What can hang from each mark:
tato: rofuv tobi
nalid: nezuf rofuv
rofuv: kogiz nalid tato tobi vusap
nezuf: nalid
kuval: fepul tobi
vusap: fepul rofuv tobi
tobi: kuval tato vusap
kogiz: rofuv
fepul: gomas

Known rows, with every way that one mark hangs from another:
rofuv[nalid]: [ 1.08, -1.26,  0.99,  0.43, -0.51, -0.36,  1.97,  0.02,  0.05,  1.18,
  1.16,  0.21, -1.63,  0.65,  0.50, -1.40,  0.42, -1.44,  3.41,  1.03,
  0.68,  3.08,  1.84,  2.31,  1.33]
tato[rofuv[nalid tobi]]: [ 1.66, -0.94,  0.72, -1.19,  0.74, -0.82,  1.73,  0.09,  0.09,  1.53,
  0.94,  0.98, -2.63, -0.17,  0.02, -0.93,  0.62, -0.87,  2.83,  0.44,
 -0.31,  1.50,  1.40,  1.69,  0.21]
vusap[rofuv tobi[tato]]: [-0.25, -0.62, -1.77, -0.60,  0.22, -0.69,  2.92,  1.73,  0.16,  0.01,
  1.16,  0.85, -1.84,  1.70, -0.05, -0.26,  1.24,  1.40,  2.85,  1.56,
  0.41,  1.60,  1.72, -0.68, -1.87]
tato[tobi[kuval]]: [ 0.51, -0.71,  0.17,  0.23,  1.49, -1.02,  1.92,  1.17, -1.25,  0.35,
  1.26,  1.02, -1.00,  0.36,  0.77, -0.22,  1.11, -1.23,  2.12,  0.87,
  0.10,  1.92,  1.65,  0.23, -1.52]
nalid[nezuf rofuv[kogiz]]: [-0.55, -1.09,  1.30, -0.02,  2.54, -1.06,  1.14,  1.52,  0.49,  1.27,
  1.23, -0.18, -1.44,  0.19,  1.42, -1.29, -0.96, -1.80,  3.20,  3.69,
  1.19,  1.36,  2.39,  0.79,  0.98]
tobi[tato vusap[fepul rofuv[kogiz nalid[nezuf]]]]: [-0.33, -0.40, -2.51,  0.06, -0.93, -2.02,  1.92, -0.05,  2.21,  0.79,
  0.58,  1.22, -0.66,  1.46,  1.68,  0.41,  1.03,  0.73,  2.25,  2.22,
  0.85,  1.82,  1.19,  2.63, -0.98]
tato[tobi[vusap[fepul]]]: [ 0.51, -0.82, -1.39, -0.05,  0.23, -1.88,  1.95,  0.76, -0.42, -0.12,
  0.65,  1.05, -1.17,  0.32,  1.07,  0.95,  1.54, -0.55,  2.55,  1.41,
 -0.27,  2.39,  1.05,  0.34, -1.51]
kogiz[rofuv[tato]]: [ 0.70, -0.82,  0.45, -1.27,  0.06, -0.48,  1.51,  0.80, -1.06,  1.15,
  1.05,  0.20, -2.54,  0.41, -0.69, -0.91,  2.66, -0.22,  3.10,  1.08,
 -0.07,  2.44,  2.32, -0.19,  1.21]
nezuf[nalid[rofuv[kogiz vusap[fepul tobi[kuval]]]]]: [ 1.64, -0.57, -0.35,  0.35,  1.39, -1.17,  2.43,  1.07, -0.08,  1.61,
  0.51,  0.39, -0.91,  1.08,  1.32, -0.87, -1.02, -1.51,  2.34,  3.07,
 -0.18,  0.61,  2.23,  0.87, -0.43]
rofuv[kogiz nalid[nezuf] tobi[tato] vusap[fepul]]: [ 2.24, -0.27, -1.24, -1.17,  0.24, -2.38,  0.73, -2.80,  1.75,  1.74,
 -0.89,  0.55, -1.87,  0.10,  1.04, -2.55,  0.75, -0.28,  2.62,  1.75,
 -0.38,  0.24,  1.49,  8.79, -0.08]
kogiz[rofuv[tobi[tato] vusap[fepul]]]: [ 1.34, -0.74, -1.23, -1.71, -0.06, -1.02,  1.82, -0.59, -0.53,  1.08,
  0.11,  0.17, -2.62,  0.47, -0.52, -0.73,  3.25,  0.51,  2.47,  1.21,
 -0.19,  0.73,  1.87,  1.79, -0.31]
kuval[fepul[gomas] tobi[tato vusap]]: [-0.22, -1.33, -2.16,  0.27, -0.58, -1.25,  2.88,  0.49, -3.89, -0.97,
  0.99,  0.76, -1.23,  1.16,  1.78,  1.56,  2.14, -0.32,  1.07,  0.86,
  1.22,  2.40,  0.14,  0.17, -2.04]
nalid[nezuf rofuv[tobi[kuval tato vusap[fepul]]]]: [-0.13, -0.50, -0.23,  0.25,  2.55, -1.19,  1.59,  0.28,  0.78,  1.35,
  0.20,  1.37, -1.19,  0.38,  1.89, -0.75, -0.07, -0.70,  1.80,  3.75,
  0.93, -0.07,  1.12,  1.95, -2.74]
nezuf[nalid[rofuv[tato tobi]]]: [ 1.82, -0.82,  1.00,  0.28,  1.62, -0.84,  2.09,  0.26, -0.10,  1.25,
  0.45,  0.86, -1.83, -0.03,  1.02, -1.42, -0.32, -1.05,  2.93,  2.48,
 -0.36,  0.73,  1.80,  0.65, -0.69]
tato[rofuv[kogiz vusap[fepul]]]: [ 1.52, -0.91, -0.66, -0.78, -0.19, -2.02,  1.75,  1.13, -0.03,  1.34,
  1.19,  0.14, -1.25,  0.11,  0.16,  0.22,  1.32, -1.04,  2.77,  1.47,
  0.01,  1.69,  2.08,  1.05,  1.93]
fepul[gomas]: [ 0.53, -1.36, -0.83,  1.38, -0.64, -0.53,  2.99,  0.72, -1.35,  0.51,
  1.53,  0.06, -0.98,  0.66, -0.08, -0.17,  0.76, -0.82,  3.68,  0.59,
  1.81,  2.77,  1.72, -0.42,  1.02]
rofuv[nalid tato vusap]: [ 3.00, -0.40,  0.33,  0.33, -1.75, -1.37,  1.42, -1.32, -0.14,  1.75,
  0.20,  1.07, -1.61,  0.39, -0.04, -1.89,  1.45, -0.62,  3.48,  1.48,
 -1.39,  2.20,  1.30,  4.64,  1.42]
nalid[nezuf]: [-0.14, -0.75,  0.41,  1.01,  1.70, -1.13,  1.66,  1.36,  0.43,  0.54,
  1.26, -0.45, -1.06,  0.41,  1.33, -0.97,  0.74, -1.42,  3.96,  2.37,
  1.84,  2.17,  1.90,  1.02,  1.30]
nalid[nezuf rofuv]: [-0.45, -1.04,  0.89,  0.71,  2.35, -0.69,  1.48,  1.84,  0.24,  0.99,
  1.12,  0.06, -1.52,  0.20,  1.37, -0.71, -0.80, -1.80,  3.31,  3.76,
  1.22,  1.16,  1.77, -0.44,  0.60]
kuval[fepul tobi]: [ 0.09, -1.96, -0.11, -0.31,  0.34, -0.66,  2.62,  1.34, -4.31, -1.31,
  1.25, -0.30, -1.81,  0.45,  1.24,  0.57,  2.28, -1.62,  1.46,  1.24,
  1.18,  2.86,  1.23,  0.03, -0.02]
kuval[fepul[gomas] tobi[vusap]]: [ 0.00, -1.59, -1.74,  0.07, -0.45, -0.98,  3.24,  0.89, -4.39, -1.06,
  1.12,  0.35, -1.39,  1.28,  1.37,  1.38,  1.78, -0.95,  1.46,  1.04,
  1.07,  2.92,  0.58, -0.27, -1.13]
tobi[tato[rofuv] vusap[fepul[gomas]]]: [ 0.35, -0.49, -3.03,  0.71, -1.27, -2.14,  2.27,  0.51,  0.72,  0.97,
  0.79,  1.66, -0.47,  0.76,  1.34,  1.93,  1.75,  0.52,  2.00,  1.25,
  1.00,  1.73,  0.37,  0.19, -1.52]
kuval[fepul[gomas] tobi[tato[rofuv]]]: [ 0.01, -1.41, -2.07, -0.03,  0.05, -1.01,  2.50,  1.29, -4.22, -0.90,
  1.11,  0.59, -1.97,  0.33,  1.19,  1.65,  1.50, -0.97,  1.05,  0.28,
  1.12,  1.71,  0.21, -0.72, -0.66]
rofuv[tobi[vusap]]: [ 1.11, -1.23,  1.01, -0.65,  0.38, -1.14,  2.64, -1.07, -0.11,  0.62,
  0.85,  0.71, -1.40,  0.52,  0.58, -1.39,  2.84,  0.51,  2.92,  1.35,
  0.60,  2.34,  1.78,  2.50, -2.22]
kuval[fepul[gomas] tobi[tato[rofuv] vusap]]: [-0.13, -1.13, -2.41, -0.15, -0.31, -1.43,  2.70,  0.94, -3.77, -0.71,
  1.08,  1.03, -1.50,  0.99,  1.71,  2.08,  1.78, -0.39,  0.88,  0.66,
  0.80,  1.95, -0.08, -0.56, -1.87]
kuval[fepul]: [ 0.30, -2.07,  0.01,  0.32, -0.49, -1.12,  2.02,  1.40, -2.13, -0.53,
  1.53, -0.42, -1.25, -0.29,  0.88,  0.39,  1.75, -1.83,  2.13,  1.91,
  1.75,  2.95,  1.68,  0.06,  1.55]
vusap[rofuv[nalid] tobi]: [ 0.38, -0.71, -1.37, -0.96, -0.01, -0.14,  2.98,  1.48,  0.07,  0.43,
  0.98,  0.71, -2.43,  2.02, -0.44, -0.90, -0.19,  0.38,  3.22,  1.49,
 -0.30,  2.12,  1.88,  0.35, -0.64]

Rows:
[ 0.24, -1.44,  0.53, -1.45,  0.62, -0.82,  2.67,  0.18,  0.32,  0.22,
  1.43,  0.07, -2.01,  0.69, -0.32, -1.72,  1.45,  0.50,  3.15,  1.27,
  0.65,  1.88,  2.94,  1.39,  0.25]  vusap[rofuv[kogiz tobi]]
[ 0.35, -0.90, -0.92, -0.30,  0.09, -1.04,  2.19,  1.48, -0.96, -0.28,
  1.23,  1.19, -1.77,  0.35, -0.11,  0.01,  1.10, -0.21,  2.33,  1.51,
 -0.26,  1.70,  1.68, -0.51,  0.19]  vusap[rofuv[tato[tobi[kuval[fepul]]]]]
[ 0.19, -0.01, -0.14, -0.05,  0.28, -1.19,  2.42,  0.24,  0.85,  1.72,
  1.31,  1.68, -0.16,  2.31,  1.17, -1.13,  0.56, -0.09,  1.89,  2.26,
  0.19,  2.18,  2.04,  2.70, -1.47]  tobi[kuval vusap[rofuv[kogiz nalid[nezuf] tato]]]
[ 0.32, -0.69, -1.71,  0.34,  0.31, -0.87,  2.57,  1.28, -1.79,  0.48,
  0.97,  1.09, -0.79,  1.29,  0.72, -0.02,  1.29, -0.14,  1.29,  1.34,
  1.22,  1.79,  1.21,  0.95, -2.79]  vusap[tobi[kuval[fepul[gomas]] tato]]
[ 1.70, -0.50, -0.38,  0.25, -0.07, -1.10,  2.86,  0.63, -1.11,  1.10,
  0.96,  0.36, -0.63,  1.68,  0.18, -1.00,  2.03, -0.22,  2.77,  2.00,
  0.01,  1.83,  1.95,  1.69, -1.14]  rofuv[vusap[tobi[kuval]]]
[ 1.36, -0.38, -1.95, -1.54, -0.68, -0.67,  1.69,  0.25, -0.43,  1.56,
  0.07,  0.26, -2.73,  1.41, -0.47, -0.52,  1.55, -0.16,  2.64,  1.32,
 -0.80,  1.39,  1.66,  1.80,  0.47]  kogiz[rofuv[nalid vusap[fepul tobi[tato]]]]
[-0.12, -1.13, -1.22, -0.70,  0.18, -1.14,  2.52,  0.96, -3.07, -1.01,
  0.82,  0.64, -1.94,  1.27,  1.66,  0.72,  1.49, -0.82,  1.44,  1.92,
  0.11,  2.44,  0.65,  0.86, -0.80]  kuval[fepul tobi[vusap[rofuv[nalid[nezuf] tato]]]]
[ 0.40, -1.01, -0.33,  0.04,  1.26, -1.23,  1.72,  1.40, -2.03, -0.14,
  1.21,  0.92, -1.13,  0.01,  0.98,  0.37,  1.00, -1.67,  1.49,  1.11,
  0.24,  1.85,  1.37,  0.17, -1.18]  tato[tobi[kuval[fepul]]]
[ 1.84, -0.30,  0.07, -0.29, -0.58, -1.47,  0.99, -0.78, -0.06,  1.13,
  0.22,  1.97, -2.03,  0.09,  0.55, -1.03,  0.75, -0.54,  2.91,  0.85,
 -1.70,  2.65,  0.80,  3.45, -0.60]  rofuv[nalid tato[tobi[vusap]]]
[ 0.68, -1.52,  1.89, -0.45,  0.46, -0.90,  1.41,  0.64, -0.61,  1.35,
  1.19,  0.74, -1.55, -0.24,  0.28, -1.35,  0.63, -0.94,  2.59,  2.71,
  0.12,  2.22,  2.48,  0.87,  0.44]  nalid[rofuv[kogiz tato]]
[ 0.20, -1.04, -3.73, -0.49, -0.56, -0.78,  3.36,  2.19, -0.22, -0.52,
  0.37,  0.53, -1.86,  1.40, -0.52,  0.76,  0.75,  0.35,  2.57,  2.10,
  0.52,  1.84,  1.80, -0.46, -0.49]  vusap[fepul rofuv tobi]
[ 0.47, -0.81,  1.16, -0.38,  0.93, -1.17,  0.93, -0.12,  1.16,  1.62,
  1.04, -0.33, -1.53,  0.66,  1.17, -2.39, -0.63, -1.80,  3.60,  1.59,
  0.88,  2.74,  2.49,  4.66,  2.15]  rofuv[kogiz nalid[nezuf]]
[ 0.29, -0.69, -1.29,  0.16,  0.68, -1.59,  2.15,  1.00, -1.84,  0.10,
  1.13,  1.45, -0.69,  0.75,  1.31,  0.98,  0.91, -1.05,  1.38,  1.22,
  0.02,  2.01,  0.89,  0.09, -2.34]  tato[tobi[kuval[fepul[gomas]] vusap]]
[ 0.92,  0.23, -1.06, -1.38,  0.82, -0.57,  1.41,  0.46, -0.15,  2.04,
  0.38,  0.32, -2.49,  1.86,  0.07, -1.29,  0.90, -0.38,  2.75,  1.64,
 -0.70,  0.91,  1.73,  2.03, -0.02]  kogiz[rofuv[nalid[nezuf] vusap[tobi[kuval tato]]]]
[ 3.17, -0.14, -2.89,  0.38, -1.96, -2.00,  1.26, -1.25, -0.69,  1.10,
 -0.85,  1.78, -1.99, -0.16, -0.24, -0.29,  0.34, -0.88,  2.85,  0.93,
 -2.15,  1.31,  0.30,  4.54,  0.84]  rofuv[nalid tato[tobi] vusap[fepul[gomas]]]
[ 0.38, -0.88, -2.52, -1.04,  0.10, -1.38,  1.79, -0.43,  1.79,  0.39,
 -0.13,  0.64, -2.24,  0.36,  0.38, -0.96, -0.02, -0.05,  2.46,  1.70,
  0.62,  0.79,  1.83,  4.24,  0.64]  vusap[fepul rofuv[kogiz nalid[nezuf] tobi[tato]]]
[ 0.72, -0.62,  0.61, -0.94,  1.19, -1.37,  0.99,  1.12,  0.87,  1.86,
  1.40,  0.28, -1.96,  0.24,  0.75, -0.89, -0.58, -1.70,  3.22,  1.12,
  0.21,  1.96,  1.95,  1.85,  2.11]  tato[rofuv[kogiz nalid[nezuf]]]
[ 2.84, -0.50,  0.96, -0.72, -1.47, -1.87,  0.91, -1.79,  0.27,  2.16,
  0.34,  0.73, -1.50,  0.42,  0.02, -2.73,  1.19, -0.63,  3.29,  1.39,
 -1.46,  2.51,  2.19,  6.44,  1.96]  rofuv[kogiz nalid tato vusap]
[-0.31,  0.15, -1.64, -1.04,  1.33, -0.77,  2.11,  1.08,  1.05,  1.30,
  0.85,  1.24, -1.56,  2.39,  0.62, -1.58, -0.76,  0.48,  2.03,  1.74,
  0.15,  1.00,  2.01,  2.80, -1.95]  vusap[rofuv[kogiz nalid[nezuf]] tobi[kuval tato]]
[ 2.06, -0.20, -2.67, -0.69,  0.10, -1.93,  1.32,  0.90, -0.52,  1.04,
  0.23,  1.50, -2.46, -0.17,  0.09,  1.24, -0.59, -1.37,  2.56,  0.39,
 -1.99,  0.60,  0.30,  0.71,  0.56]  tato[rofuv[nalid vusap[fepul[gomas]]] tobi]
[ 1.08, -0.56,  1.15, -1.66,  1.35, -1.61,  1.16, -2.14,  1.61,  1.82,
  0.25,  0.58, -1.93,  0.77,  1.34, -3.03,  0.29, -0.40,  3.12,  1.55,
 -0.04,  2.02,  2.05,  6.96, -0.93]  rofuv[kogiz nalid[nezuf] tobi[vusap]]
[ 3.05, -0.59, -1.85,  0.13, -0.94, -0.94,  2.68, -2.24, -0.51,  1.70,
 -0.58,  1.27, -1.47,  0.81, -0.13, -1.63,  0.68, -0.78,  1.98,  0.98,
 -0.39,  0.56,  1.15,  6.05, -0.94]  rofuv[nalid tobi[kuval] vusap[fepul[gomas]]]
[ 1.21, -0.83,  0.98, -1.00,  0.43, -2.06,  0.75, -0.08, -0.58,  0.66,
  0.86,  0.90, -1.58, -0.59,  0.21, -1.50,  1.78, -0.45,  2.91,  0.86,
 -0.75,  2.77,  2.25,  3.03,  0.32]  rofuv[kogiz tato[tobi]]
[ 0.64, -0.60, -2.96,  0.55, -0.16, -1.09,  2.63,  1.17, -0.57,  0.50,
  0.14,  1.21, -0.52,  1.14,  0.65,  0.40,  1.67, -0.12,  1.17,  1.73,
  1.27,  1.67,  1.29,  1.90, -2.73]  vusap[fepul tobi[kuval tato]]
[ 2.29, -0.63,  1.01, -0.24,  1.43, -1.38,  1.87, -0.33,  0.09,  1.65,
  0.30,  0.68, -1.64,  0.15,  1.00, -1.87, -0.19, -0.89,  2.93,  2.68,
 -0.90,  0.48,  2.15,  2.05, -0.32]  nezuf[nalid[rofuv[kogiz tato tobi vusap]]]
[ 1.98, -0.14,  1.52, -1.35,  1.61, -1.39,  0.54, -2.36,  0.73,  2.26,
 -0.16,  1.52, -1.95, -0.03,  0.60, -4.04,  0.34, -0.78,  2.28,  1.15,
 -0.60,  1.33,  2.11,  8.43, -0.82]  rofuv[kogiz nalid[nezuf] tato tobi[kuval]]
[ 2.55,  0.46, -0.71,  0.08,  0.17, -2.11,  0.39, -0.91,  0.29,  1.41,
 -0.41,  1.40, -2.12,  0.02,  0.66, -1.58,  0.16, -1.00,  3.57,  1.75,
 -2.28,  1.05,  0.57,  4.98,  0.73]  rofuv[nalid[nezuf] tato[tobi] vusap]
[ 0.34, -0.51,  0.10, -0.18,  0.65, -1.59,  0.88,  0.55,  1.17,  1.58,
  1.27,  0.75, -1.48,  0.13,  1.25, -0.58,  0.72, -0.53,  2.71,  0.97,
  0.82,  1.55,  1.40,  1.98,  0.41]  tobi[tato[rofuv[kogiz nalid[nezuf]]]]
[ 1.60, -0.27, -0.24, -0.18,  0.53, -1.44,  1.42,  0.99,  0.54,  1.84,
  1.04,  0.48, -1.90,  0.50,  0.61, -0.36, -0.08, -1.47,  3.44,  1.57,
 -0.46,  1.17,  1.20,  1.36,  1.87]  tato[rofuv[nalid[nezuf] vusap]]
[ 2.34, -0.44,  0.73,  0.44,  1.53, -1.04,  2.23, -0.04, -0.27,  1.67,
  0.30,  1.06, -1.39,  0.38,  1.05, -1.55, -0.19, -1.03,  2.54,  2.75,
 -0.77,  0.14,  1.78,  1.35, -1.06]  nezuf[nalid[rofuv[tato tobi[kuval] vusap]]]
[ 1.91, -0.99,  0.41, -1.65, -0.33, -2.29,  1.54, -2.17,  0.22,  0.99,
 -0.06,  1.34, -1.45, -0.32,  0.25, -2.07,  3.10,  0.81,  2.35,  1.40,
 -0.41,  2.46,  2.14,  5.88, -1.55]  rofuv[kogiz tato tobi[vusap[fepul]]]
[ 1.23, -0.70, -0.90, -0.55,  0.62, -1.25,  2.58,  0.52, -0.42,  1.32,
  0.97,  1.47, -1.38,  0.40,  0.27,  0.30,  1.29, -0.38,  1.93,  0.82,
  0.34,  1.21,  1.23,  0.62, -1.44]  tato[rofuv[tobi[kuval vusap[fepul[gomas]]]]]
[ 0.55, -0.39, -0.30, -1.79,  1.39, -2.38,  1.14,  1.33,  0.00,  0.96,
  1.40,  1.34, -1.73,  0.18,  0.94,  0.83,  0.73, -0.51,  2.40,  0.73,
 -1.31,  1.85,  1.37, -0.21, -1.03]  tato[rofuv[kogiz] tobi[vusap]]
[ 0.82, -1.16,  0.03, -0.03,  0.29, -1.18,  1.57,  0.86, -0.80,  0.73,
  0.51,  1.58, -1.71, -0.34,  0.53,  0.20,  0.57, -0.81,  2.21,  2.78,
 -0.68,  1.67,  1.25, -0.24, -1.01]  nalid[rofuv[tato[tobi[vusap[fepul]]]]]
[ 1.81, -0.79, -0.21, -1.41,  0.73, -1.76,  1.99,  0.09, -1.08,  1.55,
  1.12,  0.76, -1.54,  0.13,  0.01, -0.65,  1.23, -0.74,  1.83,  0.89,
 -0.21,  0.71,  1.87,  2.21, -0.01]  tato[rofuv[kogiz tobi[kuval[fepul[gomas]]] vusap]]
[ 0.21, -0.89, -0.13, -1.37,  1.26, -0.76,  2.01,  0.01,  0.52,  0.76,
  0.95,  0.50, -2.12,  0.95,  0.39, -2.00, -0.40, -0.62,  2.28,  1.67,
  0.47,  1.13,  2.39,  3.47,  0.33]  vusap[rofuv[kogiz nalid[nezuf] tobi[kuval[fepul]]]]
[ 1.34, -1.29,  0.97, -0.31,  0.61, -0.92,  2.05, -0.51, -0.44,  1.21,
  0.60,  0.91, -1.79, -0.01,  0.43, -1.17,  1.42, -0.03,  2.41,  2.74,
 -0.11,  0.45,  1.59,  1.29, -1.65]  nalid[rofuv[tobi[tato] vusap]]
